Each row was made from one walk, in order. Every step used is in the known rows, and no mark comes twice. Write each row's walk.
Known rows:
buse kekav: [-3.076  0.194  1.026  0.538  0.928  0.780 -1.115  0.154  0.241  1.505
 -0.603  0.989 -1.339  1.794 -0.182  1.748  0.017  0.325 -0.664 -0.028
  2.287 -0.983  0.196  1.181]
buse kekav zefu dege zanek mubale faru: [-1.952  1.005  0.922  0.808 -1.947  3.409 -0.943 -0.679  2.690  1.497
  0.162 -0.906  0.433 -0.139  2.206 -1.813 -0.934  2.334 -0.202  5.308
  1.473 -1.647 -0.852  0.559]
dege zanek mubale faru: [-1.916 -0.851  1.318  0.007 -0.927  1.969  0.986 -0.847  3.185  1.557
  1.723  0.747  0.697 -0.507  1.743 -0.095 -0.102  0.059 -0.526  2.544
 -0.656 -0.475  0.900  1.711]
faru mubale zanek dege zefu: [-3.237  0.345 -0.070 -1.295 -1.871  0.475  0.004 -1.001  1.260  1.149
  1.340 -2.010 -0.616 -0.684  0.360  0.166 -1.584  0.048  1.252  2.819
 -2.004 -0.826  1.049  1.489]
zanek dege zefu: [-2.205  0.709 -0.296 -0.092 -0.633  0.588 -0.980  1.137  0.232  1.107
 -0.289 -0.474  0.593  0.801  0.561  0.904  0.013  0.795 -0.215  1.546
 -0.612 -1.394  0.261  1.351]
zefu vuru: [-1.653 -0.640  0.269 -0.494  1.275  1.141 -1.142  0.178  1.196  1.498
 -2.162  0.488 -2.049  2.205  0.593  0.783 -0.509 -0.392  0.892 -0.014
  1.019 -1.396  0.714  0.593]
zefu vuru zanek: [-3.025 -0.781  0.460 -1.116  1.083  2.329 -0.355 -0.765  2.193  1.086
 -2.377  0.922 -1.923  1.816  1.620  2.505  0.192  0.363  1.040  0.327
  0.028 -1.336  1.436 -0.383]
feku buse kekav zefu: [-0.791  1.510  1.130  1.862  0.574  1.305 -1.043  1.042  0.173  0.663
  0.332  0.260 -0.974  0.742 -0.848  1.657 -1.645  1.866  0.702  1.261
  0.351 -0.247 -0.410  0.533]
vuru faru dege zefu: [-2.451 -0.212 -0.929 -0.859  0.255  1.714 -0.370  0.236  1.197  1.068
 -0.525 -1.042  0.089 -0.222 -0.420  2.393 -1.442  1.342  1.132  1.516
 -2.635 -0.579  3.014  2.745]
kekav zefu dege zanek mubale faru: [-0.912  0.474  0.271  0.179 -1.986  3.499 -0.599 -0.520  2.594  1.062
 -0.193 -0.916  0.749 -0.159  2.477 -1.995 -0.780  1.589  0.582  4.290
 -0.380 -1.158 -0.538  0.850]
buse kekav zefu dege zanek mubale: [-2.025  1.416  0.467  1.073 -0.984  2.755 -2.210 -0.016  0.839  1.002
 -0.497 -0.518 -0.341  0.294  0.738 -0.711 -0.921  1.967 -0.760  4.475
  2.324 -1.912 -2.278 -0.237]
kekav zefu vuru: [-0.820  0.089 -0.239 -0.307  1.050  1.633 -1.941  0.315  1.280  0.234
 -2.385 -0.790 -1.689  1.557  0.925  0.576 -0.892  1.364  1.434  0.312
  0.849 -1.812 -0.341  0.082]
zefu dege zanek: [-1.682  0.066  0.171  0.422 -0.068  3.380 -1.810  0.057  0.221  1.963
 -0.580 -0.329 -0.108  2.387  0.018 -0.854 -0.474  0.354  0.029  0.950
  1.115 -1.325 -0.631  0.839]
buse kekav zefu vuru faru mubale zanek: [-3.459 -0.489  0.849 -1.345  0.116  1.767  0.081 -3.277  2.523  1.033
 -0.891 -2.091 -2.720 -0.387  1.325  1.530 -2.763  2.055  2.602  3.037
  0.514 -1.451  1.700 -0.049]
mubale zanek dege zefu: [-3.058  0.162  0.685 -0.339 -1.998  2.166 -0.069 -0.683  0.852  1.235
  0.802 -1.132  1.031  0.340  1.382  0.086 -0.296  0.712  0.109  1.384
 -0.596 -1.379  0.351  1.758]
faru dege zanek mubale zefu: [-3.291  0.090  0.733 -0.222 -1.828  1.142 -0.386 -0.336  1.510  1.325
  0.762 -0.549 -0.001 -2.046  0.034  0.119 -2.305 -0.748 -0.427  3.069
 -2.528 -0.521  0.967  2.570]
vuru zanek mubale zefu kekav: [-4.646  0.337  1.473 -0.979 -2.626  2.946  0.278 -1.388  0.813  0.266
 -2.121  1.318 -0.321 -1.214  3.720  1.399 -0.202 -0.724 -0.954  2.814
 -1.531 -0.022  1.827  0.884]
mubale zanek: [-2.894 -0.843  1.303 -0.401 -0.484  2.350  0.086 -1.545  0.723  1.254
  0.016  0.221 -0.574  1.186  0.832  0.650 -0.076 -0.586  0.401 -1.110
  0.437 -0.517  0.544  1.776]
mubale zanek dege: [-3.643 -0.234  1.296 -0.612 -1.472  0.411  0.915 -1.138  0.278  2.096
 -0.269  0.335 -0.105  1.226  1.546  1.037 -0.515 -1.245  0.469  0.509
  0.329 -1.329 -0.171  0.574]
feku buse kekav zefu dege zanek mubale faru: [-0.411  1.593  1.614  1.965 -2.083  3.560 -0.130  0.098  2.469  1.986
  1.270 -0.170  0.361 -0.603  1.283 -1.579 -2.244  2.148  0.691  6.259
 -0.323 -0.553 -0.338  0.440]
vuru zefu kekav: [-2.297  0.426  0.934 -1.780 -0.787  2.069  0.045 -0.142 -0.138  0.045
 -2.493  0.252 -0.599  1.830  2.226  2.515 -0.826  0.915 -0.234 -0.230
  0.059 -0.313  0.280  0.707]
feku buse kekav zefu dege: [-0.606  2.087  0.592  1.792 -0.300  2.431 -1.897  1.214 -0.563  1.477
 -1.435  0.011 -1.367  1.678 -0.432  0.058 -1.859  1.667  1.308  2.767
  0.781 -0.602 -0.741  0.166]

Write each row's walk:
[-2.370  1.403 -0.156 -0.177 -1.598  1.403 -1.244  1.268 -0.242  1.224
 -1.143 -0.629  0.807  1.221  1.684  0.303 -0.865  0.479 -0.758  2.562
  0.437 -1.721  0.299  0.685] : zanek dege zefu kekav
[-3.793 -0.938  0.400 -1.528 -0.424  0.664  0.583 -2.031  0.503  0.837
 -0.740 -0.580 -1.493 -1.184  0.826  1.603 -1.638 -0.114  1.562  1.119
 -3.314  0.881  3.761  2.581] : vuru faru mubale zefu
[-2.422  0.027  0.057 -0.249 -0.229  0.040 -0.276  0.419  1.590  1.708
  0.830  0.322 -0.644 -0.629 -0.862  1.464 -1.948 -1.075 -0.278  2.892
 -1.045 -1.060 -0.158  1.071] : faru dege zanek mubale
[-3.159 -0.761  0.577 -1.390 -0.428  0.743  0.166 -1.859  1.070  1.121
  0.660 -0.589 -2.258  0.210 -0.148  0.712 -1.439 -1.231  1.488  0.334
 -0.979 -0.011  1.224  1.508] : faru mubale zanek
[-0.880  0.718 -0.363  0.629 -0.322  3.858 -2.609  0.166  0.411  0.643
 -0.814 -1.612  0.293  1.797  0.355 -1.111 -0.936  2.125  0.561  1.261
  0.931 -1.687 -1.638  0.358] : kekav zefu dege zanek
[-1.996  0.268  0.347 -1.738 -0.731  2.369 -0.493  0.018 -0.330  0.681
 -3.264  0.082 -1.187  2.409  1.510  1.381 -0.304  0.997  0.953  0.214
 -0.565 -0.335 -0.124  0.980] : vuru zefu dege
[-3.722  1.248 -0.028 -0.798 -1.768  2.571 -0.459  0.369  0.741  0.625
 -1.303 -0.203  1.059  0.897  2.680  2.009 -0.180  1.257 -0.658  2.889
 -0.569 -1.619  0.965 -0.236] : vuru zanek dege zefu kekav
[-1.777 -0.211  1.247 -1.591 -2.532  3.456  1.306 -1.111  2.741  1.217
 -0.584 -0.102  0.551  0.135  3.175 -0.166 -0.589  1.536  0.318  3.791
 -1.678 -0.292  0.275  1.225] : vuru zefu dege zanek mubale faru
[-1.577  0.817 -0.142  0.072 -0.598  3.360 -2.055  0.882  0.257  0.387
 -0.803 -0.696  0.353  1.224  0.945 -0.103 -0.382  1.046 -0.803  0.951
  0.491 -0.929  0.902  1.855] : dege zefu kekav
[-2.413 -0.367 -0.178 -0.874  0.551  4.053 -1.344 -0.230  2.857  0.300
 -1.358 -0.518 -0.716  0.879  1.450  1.538  0.456  2.293  0.656  1.179
 -0.918 -1.401  1.842  0.787] : dege zefu vuru zanek
[-3.077  0.880  0.784 -0.442 -2.965  2.941 -0.399 -0.608  0.353  1.336
 -0.196 -1.310  1.254  0.764  2.451 -0.495 -1.114  0.360 -0.416  2.392
  0.428 -1.722  0.326  1.072] : mubale zanek dege zefu kekav
[-2.498  0.544 -0.752 -1.012 -0.593  2.528 -0.643  0.382  0.702  1.164
 -1.454 -1.236  0.324  0.262  0.632  1.762 -2.337  1.033  0.590  2.563
 -1.562 -0.902  3.038  2.051] : vuru faru dege zefu kekav
[-1.899  0.515 -1.025 -0.445  0.114  1.336 -1.774  1.505  1.029  0.811
 -0.145 -1.286 -0.368  0.352 -1.305  0.974 -1.346  0.735  0.536  1.095
 -1.815 -0.903  1.464  2.804] : faru dege zefu
[-2.914 -0.373  1.544  0.343 -1.624  2.391 -0.384 -1.049  1.279  0.765
  1.103  0.169  0.669 -1.508  1.225 -0.301 -0.464 -0.018 -1.258  1.900
 -1.279 -0.249  0.362  2.354] : dege zanek mubale zefu
[-3.050  0.358  0.616 -0.276 -2.304  2.042 -1.007 -0.351 -0.366  1.392
 -2.750  0.734 -0.989 -0.280  2.003 -1.399 -0.246 -1.312 -0.023  3.087
 -1.071 -0.089  0.772  2.085] : zanek mubale zefu dege
[-2.738  0.060 -0.926 -1.421  0.301  2.827 -1.373  0.448  3.111  0.823
 -1.584 -1.310 -1.316  0.382  0.274  1.978 -1.333  1.505  1.463  2.346
 -2.206 -1.714  2.299  0.989] : faru dege zefu vuru zanek
[-2.940 -0.980 -0.286 -1.514  1.185 -0.414  0.704 -1.265  0.603  1.214
 -0.692  0.333 -2.192  0.194 -0.005  2.980 -1.298 -0.457  1.796  0.972
 -1.819  0.320  2.787  1.142] : vuru faru mubale
[-1.935  0.193 -0.388 -0.866 -1.625  1.007  0.156  0.801  3.195  1.232
  0.467 -0.564 -0.044 -1.712  0.855  0.037 -1.232  0.112  0.598  4.141
 -3.106 -0.359  2.533  3.209] : zanek mubale faru dege zefu
[-1.875  0.123  0.282  0.328 -0.812  2.424 -1.089 -0.010  0.546  1.938
 -0.619  0.769 -0.475  0.878  0.640 -0.739 -0.372 -0.593 -0.483  3.207
  0.625 -1.136 -0.909  0.508] : zefu dege zanek mubale
[-2.050  1.204  1.106 -0.153 -1.183  1.213  1.264 -0.060  4.646  1.614
 -0.778  0.263 -2.065 -1.646  1.669  2.228 -3.331  1.400  2.484  6.778
 -2.665 -0.911  2.179 -0.572] : feku buse kekav zefu vuru zanek mubale faru dege
[-2.011 -0.480  0.427 -0.406 -0.436  1.725  0.206 -0.108  3.164  2.203
  1.544 -0.999  0.440  0.512 -0.024  0.199 -2.104  0.300  0.766  1.388
 -1.483 -0.976  1.689  2.262] : mubale faru dege zanek
[-2.709  0.017 -0.101 -1.690 -1.455  0.797 -0.430 -1.136  2.298  1.585
  0.081 -2.391 -1.710 -0.217  0.920 -0.515 -2.261  0.118  1.985  3.777
 -1.476 -1.817  1.271  0.613] : faru mubale zanek dege zefu vuru
[-3.359  0.773  0.881 -0.383 -2.717  1.931 -0.693 -0.284  1.028  1.372
 -0.118 -0.722  0.272 -1.550  1.110 -0.430 -3.181 -1.166 -1.027  4.065
 -1.507 -0.883  0.857  1.825] : faru dege zanek mubale zefu kekav
[-1.048  0.931 -0.186  0.438 -1.055  2.842 -1.892  0.122  0.694  0.581
 -0.811 -0.530 -0.101  0.214  1.032 -0.986 -0.746  1.150  0.050  3.528
  0.483 -1.452 -2.022 -0.014] : kekav zefu dege zanek mubale
